What can hang from each mark
J_77: J_844 J_974
J_436: J_510 J_545
J_844: J_30 J_77 J_225
J_545: J_225 J_436
J_974: J_77
J_30: J_844
J_225: J_545 J_844

In the rows, zero is written as 128.
Known rows, with every way that one mark hangs from another
J_225[J_545[J_436[J_510]] J_844[J_30 J_77]]: [177  71 158 147 137 104 118 115 169 116  79  26 141 132 137 104 122 130]
J_844[J_30 J_77[J_974] J_225[J_545[J_436[J_510]]]]: [159  96 149 143 131 145 121 135 192 111  72  27 149 135 149 129 110 127]
J_30[J_844[J_77[J_974] J_225[J_545[J_436[J_510]]]]]: [152 120 144 138 146 145 123 123 137 112  65  77 164 121 148 138 134 136]
J_545[J_225[J_844[J_30]] J_436]: [144  80 190 140 142 127 130 114 177 115 102  70 145 114 127 119 131 133]
J_436[J_510 J_545[J_225[J_844[J_30 J_77[J_974]]]]]: [171  96 181 146 146 134 122 123 158  93  96   4 134 150 155 111 101 127]
J_436[J_510 J_545[J_225]]: [150 130 132 134 128 126 122 119 118 110 123  83 135 120 143 123 146 116]
J_30[J_844[J_77]]: [143 127 128 131 139 122 127 121  93 121 118 124 139 134 131 128 136 135]
J_30[J_844[J_77[J_974] J_225[J_545]]]: [138 143 164 124 148 145 132 134 117 117  79  94 162 128 154 136 112 139]
J_77[J_844[J_30 J_225[J_545[J_436[J_510]]]] J_974]: [137  91 151 138 147 136 129 131 216 110  74  28 143 134 145 138  99 135]
J_974[J_77[J_844[J_30]]]: [137  81 135 136 136  95 130 116 158 113 141  81 128 159 134 120  96 136]
J_545[J_225[J_844[J_30 J_77[J_974]]] J_436[J_510]]: [164  71 196 152 140 144 120 119 188  99  91  22 149 137 138 117 113 136]
J_545[J_225[J_844[J_77]] J_436]: [161  96 185 148 142 128 122 111 135 118 101  62 179 115 127 117 128 129]
J_844[J_30 J_225[J_545[J_436[J_510]]]]: [147  97 131 138 123 132 123 123 193 120  81  55 134 119 139 128 134 124]
J_844[J_30 J_77]: [150 103 134 137 125 121 124 133 149 119 124  75 125 149 131 118 111 126]
J_77[J_844[J_30 J_225[J_545[J_436]]] J_974]: [130 100 163 133 155 133 135 136 206 115  78  47 154 127 143 142  93 135]
J_225[J_844[J_30]]: [136  93 158 136 139 122 131 121 169 121 110  77 111 142 131 115 106 135]
J_545[J_225[J_844]]: [135 115 192 131 138 135 129 116 138 120 114  89 151 118 134 118 123 134]
J_974[J_77[J_844[J_30 J_225[J_545[J_436[J_510]]]]]]: [153  70 132 146 134 104 123 108 193 112  96  30 154 141 144 124 107 131]

Rows
[149  91 172 146 135 135 121 105 157 116 100  72 154 110 128 120 143 132] => J_545[J_225[J_844] J_436[J_510]]
[159 116 126 141 137 128 120 113 127 119  71  75 164 116 141 132 147 131] => J_30[J_844[J_77 J_225[J_545[J_436[J_510]]]]]
[141 108 127 141 139 123 124 117 177 122  81  50 163 118 137 136 120 128] => J_77[J_844[J_225[J_545[J_436[J_510]]]]]
[145  88 133 143 138 121 125 122 207 117  80  26 144 129 138 132 113 130] => J_77[J_844[J_30 J_225[J_545[J_436[J_510]]]]]
[162  84 189 138 155 117 129 130 167 115  76  49 152 131 142 113 102 135] => J_225[J_545[J_436] J_844[J_30 J_77[J_974]]]
[143 106 146 138 123 137 119 115 148 117 117  99 150 108 126 128 158 126] => J_545[J_225 J_436[J_510]]
[145  78 146 140 143 100 130 112 182 117  99  50 165 134 142 127 101 130] => J_974[J_77[J_844[J_30 J_225[J_545[J_436]]]]]
[151 115 152 134 124 129 126 136 163 122  92  43 149 136 146 121 103 124] => J_844[J_30 J_77 J_225[J_545]]
[164 104 193 143 155 130 130 127 145  97  99  26 146 143 152 114  93 126] => J_436[J_545[J_225[J_844[J_30 J_77[J_974]]]]]
[137 114 150 142 130 159 128 140 182 112 101  49 137 156 144 136  83 130] => J_844[J_30 J_77[J_974] J_225]
[149 125 157 138 141 144 126 135 148 122  77  71 181 119 145 136 111 126] => J_844[J_77[J_974] J_225[J_545[J_436]]]
[171 100 177 146 147 114 126 118 136 104 105  23 147 138 145 107 109 121] => J_436[J_545[J_225[J_844[J_30 J_77]]]]
[144 110 133 145 121 142 125 131 172 119 107  46 137 150 138 129  98 124] => J_844[J_30 J_77 J_225]
[169  79 171 142 146 101 126 121 159 122  83  47 152 125 134 107 116 129] => J_225[J_545[J_436] J_844[J_30 J_77]]
[134 111 146 137 148 140 127 127 184 116  75  51 162 124 144 142 106 134] => J_77[J_844[J_225[J_545[J_436[J_510]]]] J_974]
[143 107 151 135 134 137 127 143 159 112 118  78 124 154 138 125  97 132] => J_844[J_30 J_77[J_974]]
[156  88 160 144 137 120 126 122 159 118 108  48 128 152 133 110  97 132] => J_225[J_844[J_30 J_77]]
[152  72 177 146 134 131 122 108 188 109 100  50 132 121 129 116 137 133] => J_545[J_225[J_844[J_30]] J_436[J_510]]
[151 105 162 139 139 141 128 139 180 116  75  47 161 129 146 132 103 127] => J_844[J_30 J_77[J_974] J_225[J_545[J_436]]]
[141 100 185 139 144 131 128 110 144 121 104  93 164 104 125 123 137 132] => J_545[J_225[J_844] J_436]
[139  91 152 133 136 103 132 117 174 116 109  46 151 147 149 122  88 134] => J_974[J_77[J_844[J_30 J_225[J_545]]]]
[171  75 175 143 146 121 122 127 178 110  73  30 141 138 144 110 108 135] => J_225[J_545[J_436[J_510]] J_844[J_30 J_77[J_974]]]
[150 111 127 129 129 114 121 122 138 126  99 109 141 108 132 122 154 125] => J_225[J_545[J_436[J_510]]]
[124 114 171 125 149 136 137 143 197 114  87  45 141 141 150 137  78 138] => J_77[J_844[J_30 J_225[J_545]] J_974]
